Each row was made from one walk, in order. Every step used is in the known rows, and no mark comes twice. Write each row's walk.
Known rows
Q/H/C/M: [ 1.106  0.310  1.507 -0.306  0.226 -2.624  1.387 -2.976  0.681 -0.153
  0.361  2.453 -0.379  0.730 -0.029 -0.327  1.996  0.607 -0.401 -0.205
  3.079 -0.152  1.276  1.575 -0.412 -1.238  1.672]
H/C/F: [ 1.186 -0.077  0.652  0.169  1.738 -3.068 -2.336 -3.009 -0.411 -0.040
 -0.579 -0.248 -0.596  1.075  1.136 -1.039  2.736 -0.185 -0.363  2.686
  1.957 -0.149  1.526  0.316  0.170 -1.378  0.790]
M/C/F/Q/J: [ 1.582 -1.327 -0.058  3.533  2.960 -2.921 -0.178 -3.478  0.169 -1.670
 -2.645 -0.621  0.252  0.801  1.138 -0.342  1.909 -1.676 -0.560  4.891
  0.108  0.289  1.452  1.690  0.600 -3.609 -0.599]
F/Q: [ 1.746 -1.535  0.194  2.140  2.888 -1.208 -0.526 -2.503 -0.281  0.386
 -1.243 -0.509  0.119  0.977  0.510  1.507  1.952 -0.240 -0.720  2.347
  1.369 -0.340  1.140  0.857 -0.155 -1.990 -0.253]
T/M/C/H/Q: [ 0.948 -0.327 -0.690  1.330  2.583 -3.310 -0.451 -2.206 -1.665 -0.883
 -2.233  2.844  0.220  0.427  1.358  1.272  3.363 -0.758 -1.175  1.646
 -0.347  1.199 -1.086  0.055 -0.531 -2.158  1.173]
Q/H/C/M/T/K: [ 0.929 -1.261  0.499  1.004 -0.179 -3.544 -0.097 -1.173 -1.846  2.916
 -0.898  0.284 -0.512  0.505  1.208  2.312  1.399 -1.502  0.905  2.509
  2.591  0.456  2.219 -0.584 -0.066 -1.339 -0.789]
J/C: [ 0.946  0.144  0.594  1.749  2.275 -0.030 -0.134 -0.971 -0.298  0.001
  0.872  0.579  0.598  0.556 -2.281  0.316 -0.571 -0.590  0.587 -1.616
  1.398  2.820  1.299  0.706 -1.182 -3.168  0.381]
M/C: [ 2.114 -0.522  0.087  1.935  1.003 -1.624  1.488 -0.715 -0.103 -0.093
 -0.158  1.228 -0.095  0.649 -2.091 -0.659  0.272 -1.786 -1.649 -0.130
 -0.882  2.122 -1.490  0.105 -0.459 -3.222 -0.169]
F/Q/H/C/M/T/K: [ 1.211 -1.504  0.453  1.255  0.286 -3.877 -0.523 -1.717 -1.954  2.903
 -1.124 -0.108 -0.540  0.520  1.573  2.718  1.923 -1.380  0.718  3.392
  2.788  0.091  2.526 -0.425 -0.263 -1.294 -0.771]
J/Q: [-0.259 -1.019 -1.137  1.541  2.777  0.206  0.399 -0.431  0.534  0.172
  0.351  1.249 -0.240  1.917 -2.015  0.050 -0.160  0.593  1.469 -2.003
  1.473  1.187 -0.248  0.422  0.067 -2.984 -0.121]
F/Q/J/T: [-0.229 -2.020  0.328  2.733  3.923 -1.685  2.472 -4.290  1.673  0.582
 -1.559 -1.238 -0.509 -0.818  2.674  0.558  0.648 -2.601  0.682  3.345
 -0.203  0.285  1.174 -1.030  0.644 -2.704 -1.789]
C/H/Q/J/T/K: [ 0.087 -1.598 -0.299  2.062  3.055 -2.954  0.595 -3.119 -0.318  2.041
 -2.082 -0.309 -0.800 -0.360  3.329  1.854  1.711 -3.493  1.267  2.856
  0.172  0.472  1.727 -2.137  1.313 -2.283 -1.845]
F/Q/J/C/M: [ 1.972  0.064  0.999  1.508  1.540 -1.246  1.433 -2.037  1.075 -0.733
  0.126  2.068  0.799  0.159 -1.641 -0.745 -0.852 -0.531  0.480  0.207
  1.389  0.989  2.109  2.485 -0.844 -3.678  1.033]
H/C/J: [ 0.160  0.516  1.075 -0.518  1.842 -3.125 -0.750 -2.767  0.753 -0.908
 -0.794 -0.524  0.525  0.722  2.574  1.183  1.259 -0.754  0.686  2.857
  2.336 -1.757  1.509  0.588 -1.663 -0.969  0.984]
Q/J/C/F: [ 1.153 -0.252  0.304  2.405  2.519 -1.751 -2.004 -2.459 -0.032 -1.151
 -0.774 -0.237  0.304  0.250 -0.509 -1.334  1.033 -0.795  0.311  2.565
  0.853  1.696  2.170  1.591 -0.404 -3.672  0.030]
F/Q/H/C/M/T: [ 0.616 -1.115  0.892  0.451 -0.088 -3.237  0.232 -1.655 -1.158  1.239
 -0.861  0.978  0.020  0.664  0.623  1.723  1.197  0.525  0.413  3.023
  3.044 -0.320  1.342  1.045 -1.244 -0.990  1.048]
F/Q/H: [ 0.726 -1.735  0.259  3.062  2.106 -1.804 -0.475 -3.809 -0.596 -1.003
 -1.328  0.143 -0.863  0.598  0.834  2.351  4.845  0.709 -1.447  1.997
  2.889  0.883  1.124  2.001 -0.948 -1.707 -0.159]
Q/J: [ 0.176 -0.858  0.167  2.581  2.066 -1.453  1.685 -2.551  0.411 -1.186
 -1.713  0.042  0.429  0.890  0.876  0.174  0.086 -1.901  0.648  1.978
  0.517  0.694  0.752  0.917  1.559 -2.619 -0.741]
T/M/C: [ 2.494 -1.458 -0.208  2.719  1.577 -2.849  1.608 -1.177 -0.463  0.409
  0.355  0.796  0.922 -0.881 -1.749 -0.633  0.618 -2.060 -1.744  1.077
 -1.817  2.836 -1.197 -1.074 -0.651 -4.277 -1.484]
C/H/Q: [ 0.183  0.042 -0.431  0.536  2.559 -2.009 -0.844 -2.144 -1.319 -0.787
 -2.490  2.629 -0.003  1.185  2.107  1.894  3.130 -0.099 -0.331  1.135
  0.900  0.162 -0.486  0.715 -0.138 -0.895  1.932]
H/Q: [ 0.626  0.246  0.157  1.387  1.108 -1.237  0.798 -2.142 -0.907 -0.112
 -2.331  2.104  0.571  0.848  1.385  1.576  1.802 -0.243 -0.450  0.925
  0.983  0.913  0.015  0.837  0.168 -0.297  0.802]
F/Q/H/C: [-0.101 -0.536  0.946  0.959  2.212 -3.686 -0.800 -4.413 -0.850 -0.384
 -0.891 -0.030 -0.968  1.925  1.679  1.565  4.582  0.761 -0.927  1.688
  3.803  0.084  1.579  0.499 -0.546 -0.627  1.193]
J/Q/H: [-0.647 -1.258 -0.648  2.617  2.186 -0.657  0.221 -2.312  0.011 -1.215
 -0.391  1.342 -0.939  1.195 -1.062  1.436  3.282  1.299 -0.013 -1.209
  2.785  1.970  0.081  1.699 -0.546 -2.519 -0.111]
Q/J/C: [ 0.362 -0.034  0.431  2.767  2.723 -0.674  0.507 -1.789  0.045 -1.146
 -0.163  0.192  0.824  0.659 -1.350 -0.033 -0.922 -1.234  1.110 -0.069
  0.949  2.780  1.827  1.100 -0.313 -3.716  0.033]

Write each row's walk
[ 1.650 -1.852 -0.082  3.270  2.467 -3.402  2.659 -2.315  0.402  0.484
 -0.101  0.125  0.544 -1.594 -0.504 -0.753  0.353 -2.947 -1.151  2.193
 -2.402  2.876 -0.791 -1.791 -0.276 -4.777 -2.365] => Q/J/T/M/C
[ 0.733 -0.519  0.389  3.158  3.464 -1.116 -0.089 -2.434 -0.173 -1.060
 -0.744 -0.320  0.851  0.898 -0.903  0.454 -0.101 -1.020  0.634  1.089
  1.422  2.349  2.470  1.386 -0.725 -3.974  0.140] => F/Q/J/C
[-0.950 -1.254 -0.042  1.923  3.682 -2.066  2.252 -4.043  1.225  0.198
 -2.238  0.489 -0.583 -0.654  3.307  0.743  1.277 -2.526  0.951  2.750
 -0.361  0.470  0.335 -0.961  0.830 -2.233 -0.785] => C/H/Q/J/T
[ 0.524 -1.941  0.033  2.680  3.076 -2.566  1.002 -3.190  0.030  2.655
 -1.515 -1.471 -0.628 -0.530  2.810  1.776  1.100 -3.615  1.108  3.387
  0.407  0.572  2.264 -1.936  1.373 -2.519 -2.707] => F/Q/J/T/K
[ 1.135 -0.093  0.250  2.426  2.484 -2.116 -2.013 -2.792 -0.430 -1.469
 -1.555  0.384  0.367  0.301  0.033 -0.907  1.483 -0.678  0.169  2.853
  0.858  1.919  2.147  1.791 -0.539 -3.307  0.438] => H/Q/J/C/F
[ 0.349 -0.851  0.873  0.363 -0.629 -2.934  0.834 -1.175 -1.114  1.366
 -0.442  1.262  0.022  0.573  0.186  1.404  0.601  0.222  0.702  2.169
  2.858 -0.011  1.022  0.775 -1.032 -0.878  0.936] => Q/H/C/M/T
[ 0.521 -0.531 -0.543  1.354  3.030 -3.332 -0.007 -2.722 -1.141 -0.325
 -2.208  2.432 -0.031 -0.152  2.032  1.313  3.286 -1.213 -1.003  1.917
 -0.782  1.269 -1.110 -0.564 -0.638 -2.123  0.808] => J/T/M/C/H/Q
[ 0.631 -0.545  0.510  1.467 -0.285 -2.004  1.271 -0.602 -1.001  0.766
 -1.135  1.780  0.988  0.130 -0.561  1.187 -1.237 -0.459  1.234  2.422
  1.539  1.165  1.276  1.548 -1.118 -2.082  0.898] => H/Q/J/C/M/T
[ 1.359  0.043  1.471 -0.005  0.829 -2.979  0.983 -3.463  0.580 -0.186
  0.061  2.068 -0.411  0.880  0.245  0.031  2.437  0.823 -0.655  0.629
  3.086 -0.467  1.638  1.814 -0.700 -1.404  1.655] => F/Q/H/C/M
[ 1.520 -1.717  0.007  3.356  2.100 -2.780 -1.445 -4.008 -0.646 -1.355
 -1.489  0.211 -0.985  0.273  0.458  1.190  5.619  0.618 -2.226  3.187
  2.094  1.054  0.972  2.213 -1.421 -2.438 -0.088] => M/C/F/Q/H
[ 1.021 -0.932  0.222  1.906  0.169 -2.988  0.291 -0.716 -1.875  2.467
 -1.702  0.717  0.491  0.169  0.930  2.207 -0.059 -2.217  1.551  2.939
  1.625  1.074  2.482 -0.165  0.002 -2.079 -0.907] => H/Q/J/C/M/T/K
[-0.699 -1.682  0.353  2.302  3.209 -1.203  3.081 -3.663  1.853  0.655
 -1.046 -0.665 -0.445 -0.875  2.171  0.125 -0.036 -2.816  1.061  2.041
 -0.336  0.688  0.540 -1.262  1.103 -2.611 -1.866] => Q/J/T
[ 1.098 -1.423 -0.144  3.324  3.128 -2.408 -0.600 -3.861  0.222 -1.528
 -2.734 -0.870  0.208  0.822  1.828  0.155  1.938 -1.320  0.050  4.859
  0.689 -0.203  1.924  1.662  0.945 -3.013 -0.568] => C/F/Q/J
[ 0.900 -0.377  0.736  0.709  1.689 -3.433 -2.519 -3.854 -0.536 -0.745
 -0.892 -0.152 -0.966  0.928  1.375 -0.485  4.408  0.519 -0.857  2.745
  2.720  0.402  1.587  0.825 -0.393 -1.364  0.858] => Q/H/C/F
[-0.066 -0.279 -0.081  2.716  1.905 -1.947  1.624 -3.120 -0.169 -1.645
 -3.295  1.255  0.669  1.089  1.997  0.874  1.071 -1.390  0.298  2.756
  0.473  0.882  0.666  1.299  1.152 -1.609  0.002] => H/Q/J
[ 0.929 -2.830 -0.132  3.429  3.915 -3.480  0.926 -4.367  0.601  1.199
 -0.813 -1.675  0.966 -2.639  2.427  0.262  1.421 -2.452  0.388  4.831
 -1.058  1.337  1.466 -1.984  0.476 -4.036 -3.122] => C/F/Q/J/T/M
[ 0.801 -0.780  0.718  1.341 -0.103 -1.693  1.201 -0.188 -0.713  1.007
 -0.415  1.179  0.881  0.214 -1.242  0.795 -1.590 -0.557  1.468  1.989
  1.467  1.100  1.431  1.357 -1.099 -2.603  0.514] => Q/J/C/M/T
[ 0.399 -1.889  0.244  3.036  3.913 -2.564  1.794 -4.342  1.616  0.302
 -1.617 -1.202 -0.683 -1.062  2.151 -0.350  1.172 -2.785 -0.015  4.185
 -0.866  0.662  0.842 -0.619  0.316 -3.596 -1.714] => M/C/F/Q/J/T
[ 0.697 -1.646  0.197  1.545  2.263 -1.706  0.962 -2.169  0.017  3.391
 -0.480 -0.975 -0.805 -0.587  1.886  1.579  0.725 -3.233  0.992  1.498
  0.533  0.779  1.531 -2.593  0.995 -2.022 -2.494] => J/T/K
[-0.089 -0.264 -0.317  0.920  4.087 -1.665 -1.577 -1.830 -0.564 -1.593
 -0.472  0.983 -0.183  1.157 -0.067  0.549  1.657 -0.936  0.961  0.100
  0.854  0.949  0.581  0.725 -0.449 -3.978  1.708] => Q/J/C/H
[ 1.446  0.653  0.982  1.374  1.011 -1.153  1.813 -1.935  0.784 -0.917
 -0.250  3.074  1.005  0.064 -1.390 -0.825 -0.781 -0.448  0.561 -0.240
  1.287  1.431  1.780  2.428 -0.660 -3.062  1.246] => H/Q/J/C/M
[ 1.139 -1.703  0.176  3.052  2.223 -2.291 -1.696 -4.055 -0.652 -1.216
 -1.723 -0.162 -0.948  0.295  1.130  1.465  5.538  0.880 -1.689  3.209
  2.709  0.711  1.474  2.377 -0.975 -1.913 -0.148] => C/F/Q/H
[-0.258  0.317  0.978  0.110  1.624 -3.509 -0.939 -3.550  0.648 -1.562
 -0.934 -0.346  0.160  0.552  2.885  1.800  2.847 -0.098  0.188  2.983
  3.069 -1.235  1.831  1.241 -1.874 -0.872  1.141] => Q/H/C/J
[ 0.699 -2.414  0.114  2.408  3.089 -2.401  1.775 -3.078  0.512  2.167
  0.601 -0.846  1.020 -2.677  1.415  0.643  0.587 -2.245  0.353  2.160
 -0.922  1.697  0.453 -2.795  0.232 -3.432 -3.113] => J/T/M
[-0.950 -0.761  1.041  0.513  2.876 -2.828  1.252 -4.360  1.999  0.509
 -0.491 -0.968 -0.725 -1.107  3.533  1.154  1.751 -1.782  0.534  2.932
  1.390 -0.571  1.197 -0.980 -1.393 -1.440 -0.552] => Q/H/C/J/T
[-0.225 -0.957 -0.564  2.549  2.060 -1.787 -0.067 -2.286  0.418 -1.897
 -0.562  1.413 -0.721  0.848 -0.538  1.271  3.360  0.934 -0.371  0.273
  2.391  1.485  0.071  2.163 -1.953 -3.117  0.058] => M/C/J/Q/H
[ 1.704 -2.048 -0.018  3.772  2.381 -3.377 -1.518 -4.238 -0.878 -1.178
 -1.302 -0.080 -0.621 -0.294  0.687  1.309  5.674  0.339 -2.245  3.627
  1.729  1.487  1.046  1.645 -1.318 -3.085 -0.693] => T/M/C/F/Q/H
[ 0.091 -0.231 -0.437  2.449  2.576 -2.955  0.798 -2.929 -0.566 -2.323
 -3.387  1.911  0.256  1.304  1.871  0.701  2.023 -1.653 -0.162  2.693
 -0.135  0.797 -0.151  1.119  0.873 -2.611  0.797] => M/C/H/Q/J
[-0.487 -1.698  0.527  2.198  4.178 -2.970  1.317 -4.987  1.593  0.582
 -1.575 -1.524 -0.689 -0.615  3.327 -0.013  1.542 -2.278  0.618  4.314
  0.285 -0.038  1.740 -0.981  0.560 -2.569 -1.252] => H/C/F/Q/J/T
[ 0.053 -1.213  0.550  1.145  2.342 -3.387  0.102 -3.447  0.250  2.279
 -0.907 -1.265 -0.808 -0.687  3.525  2.261  2.238 -2.789  0.959  3.079
  1.675  0.000  2.373 -1.914 -0.251 -1.652 -1.831] => Q/H/C/J/T/K
[ 0.983 -1.099  0.613  1.727  0.527 -2.032  0.831 -0.623 -0.863  1.016
 -0.653  0.809  0.844  0.265 -0.896  1.151 -1.123 -0.540  1.262  2.852
  1.758  0.820  1.888  1.547 -1.358 -2.695  0.443] => F/Q/J/C/M/T
[-0.897 -0.153 -0.457  0.443  3.071 -1.768 -0.714 -1.405  1.067 -0.783
 -0.182  0.487  0.004  1.957  0.108  0.519  0.269  0.748  1.887 -0.017
  2.262 -0.287  0.944  0.806 -1.237 -2.511  0.817] => H/C/J/Q
[-0.335 -0.325 -0.573  2.125  2.671 -2.515  0.576 -3.254 -0.591 -2.079
 -3.497  1.628  0.265  1.147  2.480  1.144  2.052 -1.369  0.492  2.867
  0.385  0.218  0.443  1.181  1.170 -1.930  0.860] => C/H/Q/J
[ 1.211 -1.256  0.312  1.821  0.305 -2.658  0.168 -0.430 -1.572  2.624
 -0.921  0.107  0.336  0.161  0.282  1.874 -0.550 -2.330  1.718  2.615
  1.438  0.972  2.530 -0.402  0.106 -2.537 -1.236] => Q/J/C/M/T/K
[ 0.066  0.303  0.295  2.745  2.595 -1.076  0.436 -2.088 -0.537 -1.407
 -1.312  1.052  0.942  0.733 -0.484  0.582 -0.230 -1.041  0.860  0.420
  0.994  2.809  1.867  1.370 -0.554 -3.090  0.645] => H/Q/J/C
[ 0.759  0.185 -0.523  0.850  2.282 -2.625 -0.445 -1.826 -1.388 -1.167
 -2.572  3.120 -0.109  1.091  1.132  1.256  3.216 -0.615 -1.159  1.141
 -0.036  0.793 -1.160  0.707 -0.525 -1.691  1.957] => M/C/H/Q
[ 0.216 -0.724 -0.679  2.709  2.839 -3.442  0.726 -3.299 -0.711 -2.072
 -3.193  1.715  0.720  0.495  2.109  0.778  2.208 -1.838 -0.195  3.400
 -0.550  1.170  0.037  0.517  0.821 -3.013  0.227] => T/M/C/H/Q/J
[ 1.521 -0.107  0.377  1.202  1.375 -2.422  0.267 -1.239  0.967 -1.340
 -0.793  0.195  0.670 -0.063  0.498  0.376  0.440 -1.563 -0.669  2.589
 -0.158 -0.271 -0.104  1.146 -2.160 -2.863  0.203] => M/C/J
[-0.723 -0.650  1.136 -0.033  3.092 -2.565  1.395 -3.761  2.174  0.937
 -0.369 -1.157 -0.385 -0.906  3.439  0.792  0.628 -2.065  0.834  2.756
  0.820 -0.894  1.275 -1.364 -1.075 -1.437 -0.583] => H/C/J/T
[ 1.342 -0.643 -0.552  0.482  2.945 -2.366 -0.914 -0.989 -0.635 -0.931
 -0.400  1.787 -0.817  1.052 -0.539  0.103  2.452 -1.032 -1.011  0.044
 -0.532  0.558 -1.650  0.009 -0.456 -3.580  1.394] => M/C/H
[ 0.279 -0.474  0.301  0.912  2.046 -3.296 -2.537 -3.561 -0.384 -0.799
 -0.609  0.159 -1.097  1.424  0.732 -0.671  4.142  0.897 -0.414  2.102
  2.872  0.520  1.542  0.876 -0.354 -1.807  0.844] => J/Q/H/C/F
[ 0.605 -0.723  0.955 -0.131 -0.423 -2.567  0.991 -0.816 -0.936  1.773
 -0.387  1.151  0.407  0.701  0.002  1.013 -0.603 -0.065  0.954  2.036
  2.363 -0.314  0.936  0.477 -0.702 -0.916  1.049] => H/C/M/T
[ 1.921 -2.215 -0.213  3.602  3.010 -3.601  2.111 -2.679  0.246  0.534
 -0.422 -0.172  0.541 -1.611 -0.159 -0.545  0.905 -2.828 -1.457  2.940
 -2.350  2.578 -0.419 -1.457 -0.510 -4.853 -2.291] => F/Q/J/T/M/C
